Each row was made from one walk, in order. Every step used is in the known rows, and no mark comes twice. Write each row's walk.
Known rows:
C-B-G-N: [-1.29  1.45  0.24  0.61 -4.58  1.45 -0.58 -2.34 -0.85  1.33  1.62 -2.26
  1.88  2.00  3.52  0.63 -1.06  0.07  3.95]
N-G-B-C-A: [-3.24 -1.39  0.55  1.13 -4.29  1.07  2.07  0.75  0.07  1.16  3.28 -3.89
  1.27  0.47  2.10 -0.44 -1.31  2.51  0.63]
A-C-N-G: [-3.59 -1.05  0.97  0.60 -4.84  0.25 -1.78 -2.44 -1.49  0.12  1.95 -3.95
  0.70 -0.68  2.24  1.25 -3.28  0.10 -1.73]
K-N-C-A: [-2.31 -0.93  2.71  1.35 -6.01  0.67  6.07 -1.56  0.40  2.82  3.31 -4.30
  1.03 -0.40  2.23 -0.87 -1.81  2.03 -1.64]
C-A-G-B: [ 0.04 -1.39  0.82 -0.35 -4.32  0.16  1.94  0.48 -1.06  0.86  5.04 -1.94
  0.73  0.42  2.84  0.69 -0.72  1.74  2.55]
N-K: [-2.18 -0.90  1.95  1.94 -3.62  0.07  3.12 -2.15 -1.30  0.91  1.13 -3.95
  1.98 -1.14  0.84  0.59 -3.97 -0.80  1.38]
C-A: [-2.10 -1.29  2.32  1.40 -3.18  0.68  4.40 -0.78  0.16  2.09  3.03 -4.93
  0.87  0.99  1.98  0.43 -2.50  0.47  0.09]
C-N: [-2.31 -0.53  2.47  2.59 -2.88  0.48  0.40 -1.88 -2.25  2.01  2.85 -4.46
  2.07  1.11  2.15  2.37 -3.16 -0.83 -0.11]
A-G: [ 0.25 -0.29  1.70 -1.03 -1.61  0.48  1.25 -0.03 -1.47  1.47  2.71 -5.30
  0.95 -1.03  1.43  0.36 -1.99  1.22  3.68]
B-C-A-G: [-0.63 -1.71  1.26  0.36 -2.88  0.96  2.31  1.77 -0.93  1.92  2.81 -7.12
  1.39 -0.76  1.78 -0.57 -1.48  3.24  3.08]
D-B-C-N: [-3.30 -0.98  1.72  3.42 -1.91  0.05 -0.44  0.50 -2.90  1.76  2.25 -4.34
  2.15  0.89  1.56  1.96 -1.77  0.47  1.35]
W-N-C-A-G-B: [ 0.01 -0.93  0.45 -0.32 -5.64 -0.09  2.51  1.09 -0.89  1.04  4.75 -2.16
  0.08  0.23  3.07  0.41 -1.15  2.04  1.05]
D-B-C-A: [-3.08 -1.71  1.53  2.25 -2.11  0.31  3.59  1.54 -0.52  1.82  2.45 -4.86
  0.98  0.75  1.35  0.02 -1.21  1.71  1.55]
D-B-G-N-C: [-2.13  1.35  2.13 -0.21 -5.91  1.34  2.30 -1.15 -0.33  1.53  2.04 -1.80
 -0.15 -0.83  1.36  0.66 -0.91  0.64  1.46]
N-G: [-3.27  1.37  0.38 -1.02 -2.56  0.35 -0.91 -3.28 -0.78  0.05  1.14 -2.76
  0.19 -0.82  1.51 -0.02 -3.21 -0.19  0.42]
D-B-G: [-1.50  1.34 -0.28 -0.32 -2.01 -1.57  1.83 -1.41 -1.98  1.23  1.12 -3.29
 -0.18  0.15  0.21  0.46 -0.48 -1.23  6.77]
N-C: [-2.15  0.59  3.12 -0.51 -3.89  1.08  3.90 -1.68  0.05  2.27  2.93 -3.10
 -0.04 -1.62 -0.36  0.78 -1.96  0.72 -0.48]
N-C-A: [-2.33 -1.19  2.80  1.36 -5.11  1.01  5.70 -0.85  0.60  2.79  3.18 -4.85
  0.05 -0.19  1.09  0.29 -2.13  1.51 -1.60]
A-G-B-C: [-1.67 -0.46  0.45 -0.92 -2.21  1.16 -0.35  2.17 -1.03  0.63  3.86 -2.86
  2.07 -0.73  1.06 -0.17 -0.26  2.81  4.37]

Which walk is each row?
[-1.60  1.84  1.06 -0.89 -4.56  1.94 -0.43 -1.42 -0.31  0.42  1.81 -2.22
  1.70  0.89  3.30  0.56 -1.65 -0.61  4.31] => B-G-N
[-2.07  0.05  1.07  1.60 -6.10  1.09  1.48 -2.00 -1.15  0.30  0.52 -3.26
  2.31 -0.50  2.59  0.30 -3.34 -0.66  2.99] => B-G-N-K
[-1.54  0.02  1.35  2.61 -4.08  0.76  1.93 -3.06 -0.87  3.34  2.39 -2.19
  1.10  1.73  1.89  1.07 -0.94  1.78 -0.82] => G-N-C-B
[-0.04 -1.56  1.61  0.25 -3.13  0.54  2.97  0.51 -1.03  2.03  3.01 -6.57
  0.81 -0.37  2.19 -0.04 -1.99  2.15  2.38] => C-A-G
[-4.23  0.48  0.13  1.22 -3.63  0.64 -2.64 -2.19 -1.93  0.48  1.09 -4.24
  1.42 -0.46  1.99  0.40 -3.00  0.89 -0.42] => B-C-N-G
[-2.71 -1.69  1.19  1.29 -3.75  1.17  3.06  1.36  0.21  1.55  3.80 -3.96
  1.59  0.78  1.92 -0.12 -1.05  2.32  1.22] => G-B-C-A
[-2.63 -0.05  0.84 -0.55 -1.92  1.26 -0.03  1.46 -0.51  0.53  3.86 -1.78
  2.13 -0.20  0.80  0.21 -0.51  1.85  3.39] => G-B-C
[-3.37  0.60 -0.24 -0.88 -3.22  0.81 -1.21  0.11 -0.78 -0.10  3.17 -1.21
  2.41 -0.77  1.85 -1.08 -0.62  2.40  2.69] => K-N-G-B-C
[-1.82 -1.38  0.80  2.25 -6.85  0.70  1.50 -1.87 -1.17  0.63  0.87 -3.48
  2.43 -0.17  2.58  0.58 -2.70  0.03  2.18] => A-C-B-G-N-K
[-0.94  1.17 -1.19  0.75 -3.02 -0.84  1.42 -3.29 -1.53  2.71  1.30 -4.62
  1.16  1.33  0.51  0.10 -0.52  0.25  5.49] => C-B-G
[-3.24  0.72 -0.79 -0.80 -2.97  0.71 -1.51  1.20 -0.67 -0.29  2.74 -1.88
  1.41 -0.24  1.71 -0.41 -1.40  1.92  2.10] => W-N-G-B-C
[-2.44 -1.05  0.38 -0.12 -5.62 -0.04 -1.40 -1.56 -1.38 -0.39  4.34 -0.08
  0.67  0.15  2.90  1.56 -1.57  0.26 -0.34] => A-C-N-G-B
[-0.07 -1.36  1.05 -0.31 -5.32  0.29  2.57  0.47 -0.82  1.24  5.13 -1.90
  0.31 -0.15  2.41  0.54 -0.57  2.23  1.77] => N-C-A-G-B
[-2.24 -1.20  1.17  2.31 -3.71  0.86 -1.15  0.80 -2.54  1.54  3.61 -4.23
  2.71  0.54  2.20  1.54 -1.55  1.72  1.54] => A-G-B-C-N
[-3.23 -1.20  0.46  1.08 -4.88  0.77  2.24  0.31 -0.09  1.17  3.37 -3.49
  1.92  0.32  2.91 -1.21 -1.11  2.79  0.54] => K-N-G-B-C-A
[-1.00 -0.35 -0.66  0.12 -4.03 -0.83  1.59 -2.23 -1.00  2.24  2.01 -4.85
  1.06  0.75  0.45  0.43 -0.12  0.50  4.72] => A-C-B-G
[-2.49 -1.60  2.13  4.07 -5.01  0.00  2.04 -2.31 -2.49  1.41  1.21 -4.79
  2.60 -0.41  1.72  1.58 -4.42 -0.81 -0.08] => C-N-K
[-1.14  1.44 -0.93  0.74 -5.01 -0.90  2.49 -3.78 -1.40  3.18  1.50 -4.17
  1.31  0.36  0.74 -0.79 -0.01  1.26  4.28] => K-N-C-B-G
[-1.82 -1.63  1.57  2.48 -6.02  1.66  1.59  0.14 -1.24  0.52  1.05 -4.67
  2.69 -0.81  3.26 -0.12 -3.32  1.53  1.69] => B-C-A-G-N-K
[-0.16 -1.29  1.95  0.24 -5.09  0.45  4.18 -0.03 -0.87  2.50  3.19 -6.10
  0.91 -1.30  2.43 -0.96 -1.46  3.20  1.17] => K-N-C-A-G
[-2.33 -0.55  2.22  1.20 -6.90  1.71  4.55 -0.73  0.68  2.33  2.75 -4.43
  0.37  0.22  2.30  0.02 -1.68  1.61 -0.51] => B-G-N-C-A
[-1.20  0.54  3.03 -0.59 -5.70  2.25  2.03 -0.48 -0.11  1.62  2.86 -2.77
  0.39 -1.36  2.04  0.61 -1.62  1.82 -0.02] => A-G-N-C
[-1.49 -0.12  1.18  2.54 -2.99 -0.17  3.01 -3.33 -1.12  3.79  2.43 -3.16
  0.75  1.20  0.44  0.98 -0.95  1.67 -0.53] => N-C-B
[-2.27 -0.54  2.22  2.11 -5.16  1.45  1.61 -1.75 -1.03  0.18  1.09 -2.55
  2.44 -0.32  2.88  0.81 -3.99 -0.68  1.02] => G-N-K
